What can hang from each mark:
tebol: feligo
kela: vazit
bapak: debib feligo vazit
feligo: bapak timini
zevu: semob vazit
vazit: bapak kela tebol timini zevu
timini: vazit
semob: zevu

Each row was made from one small tree. The marks that hang from a mark follow it in brackets, in alphabetical order. Every link used is in the known rows. Write each row's tree.
In the rows, 128 means zero.
Known rows:
bapak(vazit(kela)): [135 124 185 165 112 104 137 158 132 114 134 106 125 149 146 125 164 134
 108 153 150]
timini(vazit(kela tebol zevu)): [ 98  75 168 160  99 107 117 167 134  98 119  59 118  99 136 126 162 109
 102 150 133]
feligo(bapak(debib) timini(vazit)): [121  96 190 136  83 113 134 156 108 120 129  84 122 110 118 125 178 115
 125 143 147]
kela(vazit(tebol(feligo) zevu(semob))): [120  85 169 137 131 107 112 178 136 107 116  67 139  95 142 132 166 136
  84 149 133]
zevu(semob vazit): [132  89 169 141 114  99 137 165 138  74 138 111 166 135 135 128 164 126
  79 147 126]
zevu(semob vazit(kela tebol timini)): [116  48 165 147 104 103 106 182 137  81 133  34 132 108 146 133 157 116
  69 146 118]
semob(zevu(vazit(tebol timini))): [120  32 183 146 117  99 122 173 138  85 137  95 134 113 127 137 155 108
  90 143 138]
feligo(timini(vazit(bapak tebol zevu))): [111  83 180 142 112 107 116 166 122 120 124  85 131  84 138 122 165 106
 104 149 144]
timini(vazit(kela zevu(semob))): [111  97 175 162  84  97 123 172 135  87 113  68 124 114 145 118 168 107
 101 147 124]
timini(vazit(bapak(debib) kela tebol zevu)): [111  80 166 159  92 105 113 165 129 109 122  38 103  88 144 131 169 150
  96 162 160]
kela(vazit(tebol(feligo) timini zevu(semob))): [113  71 164 130 123 103  97 187 133 120 111  42 117  80 147 132 164 126
  84 144 129]
zevu(semob vazit(bapak tebol(feligo) timini)): [134  65 177 122 122 105 113 183 131 138 138  51 140  87 143 134 153 138
  48 147 136]
vazit(kela tebol(feligo(bapak timini)) zevu): [120  57 185 147 109 122 104 180 120 130 136  45 116  97 129 124 166  89
 105 132 122]
semob(zevu): [142  82 190 158 114  95 147 163 140  96 131 142 150 136 138 134 166 117
 106 142 148]
bapak(debib feligo vazit(kela tebol timini)): [107  69 195 146  77 108 105 158 125 107 144  48 121 146 141 139 164 165
 104 162 142]
feligo(bapak): [130 102 159 140 112 109 142 160 130 127 140 112 155 121 126 135 171 135
 109 136 148]
timini(vazit(kela tebol(feligo) zevu(semob))): [111  79 193 151  93 109 115 177 131 114 117  38 124  95 141 122 159 109
  81 148 118]
vazit(bapak(debib) timini): [142  98 155 137 100  95 124 166 128 139 132  80 109 102 154 139 172 157
  92 149 171]
kela(vazit(tebol zevu(semob))): [111  82 151 147 127 101 110 173 141  75 116  69 149  98 146 136 171 145
  95 153 137]
feligo(bapak(vazit(zevu(semob))) timini): [124 105 197 144  94 110 113 167 117  92 142  82 152 127 135 117 174 118
 125 139 129]
feligo(bapak(debib vazit(zevu)) timini): [126 101 195 143  86 113 113 157 110  91 148  80 125 132 127 122 180 131
 140 145 148]
semob(zevu(vazit(tebol(feligo) timini))): [128  34 198 137 121 104 124 177 133 113 137  92 126 110 124 134 152 100
  81 140 134]

Which tree is each row?
[143 113 214 143 113 120 131 169 112 164 138  90 115 130 126 117 165 101
 111 137 137]  tebol(feligo(bapak(vazit(kela)) timini))
[133 110 188 141 100 103 137 157 116 131 122 104 118 106 139 123 172 121
 106 153 159]  feligo(timini(vazit(bapak(debib))))
[110  85 201 133  77 104 136 148 116 105 130 121 143 144 122 126 173 121
 117 153 133]  bapak(debib feligo(timini(vazit)))
[108  62 172 136 112 106 107 164 130 112 142 101 166 110 137 133 167 133
  99 149 136]  vazit(bapak(feligo(timini)) tebol zevu)
[117  85 157 135 129 104 126 157 133 125 123  91 143 112 136 148 173 195
  90 168 172]  kela(vazit(bapak(debib feligo) tebol))
[151  82 194 147 114 117 119 171 118 155 134  52 103  99 150 133 166 135
  80 153 156]  vazit(bapak(debib) kela tebol(feligo(timini)))
[133 112 185 142  88 100 123 156 122 109 141  82 110 136 147 132 170 153
 113 155 159]  bapak(debib vazit(timini))
[123  95 181 157  89 102 118 167 118 112 117  72  92 105 144 116 175 105
 115 151 150]  feligo(timini(vazit(bapak(debib) kela zevu)))
[125  67 165 149 100  96 116 181 137  86 128  61 122 123 145 126 162 107
  78 142 120]  zevu(semob vazit(kela timini))
[120  92 147 146 136  99 109 176 141 100 114  64 145  83 153 138 171 168
  84 158 156]  kela(vazit(bapak tebol zevu(semob)))
[134  53 183 152 133 100 135 167 140  96 140 113 150 114 129 139 158 138
  81 153 159]  semob(zevu(vazit(bapak tebol)))
[ 98  69 204 154  97 111 101 162 125  88 143  84 146 149 135 122 164 116
 119 153 119]  bapak(feligo(timini) vazit(kela tebol zevu))
[111  85 184 138  76 111 119 160 109 101 130  73 116 105 118 120 180 107
 133 141 141]  feligo(bapak(debib) timini(vazit(zevu)))
[112  78 182 159  90 103  90 179 134  85 133  22 121 113 160 127 162 131
  98 151 126]  bapak(vazit(kela tebol timini zevu(semob)))
[108  85 181 133  94 106 134 150 127 131 131  86 150 109 129 141 165 175
  86 166 160]  timini(vazit(bapak(debib feligo) tebol))
[127  88 169 130 131 118 128 165 124 142 124  66 122  97 123 142 171 161
  95 151 161]  kela(vazit(tebol(feligo(bapak(debib)))))
[147  96 199 126 101 118 136 164 109 150 141  96 124 119 123 126 174 112
 109 134 141]  tebol(feligo(bapak(debib) timini))
[115  84 214 136  89 113 119 145 116  93 152  99 159 155 131 134 168 154
 115 163 138]  bapak(debib feligo(timini) vazit(tebol))
[121  99 189 156 103 106 136 165 121 121 114 103 112 117 137 116 166  77
 112 143 132]  feligo(timini(vazit(kela)))
[125  84 185 155  88 109 107 163 125 104 139  31  98 123 153 136 165 154
 103 159 154]  bapak(debib vazit(kela tebol timini))
[128  92 198 147 112 113 113 173 126 153 134  51 103 115 147 129 153 124
  88 149 139]  bapak(vazit(kela tebol(feligo) timini))
[115  88 174 144  86 101 113 164 130  93 126  43 139  85 148 133 169 164
  85 163 153]  timini(vazit(bapak(debib) tebol zevu(semob)))
[111  81 201 144  73 105 131 153 117 106 125 101 126 147 127 124 174 115
 117 153 131]  bapak(debib feligo(timini(vazit(kela))))
[133  82 160 133 113  93 121 177 136 111 133  80 139 107 148 130 162 137
  67 146 142]  zevu(semob vazit(bapak timini))
[127 100 184 141  98 117 126 150 121 108 153  65 146 125 127 141 171 179
 112 156 163]  feligo(bapak(debib vazit(tebol)))
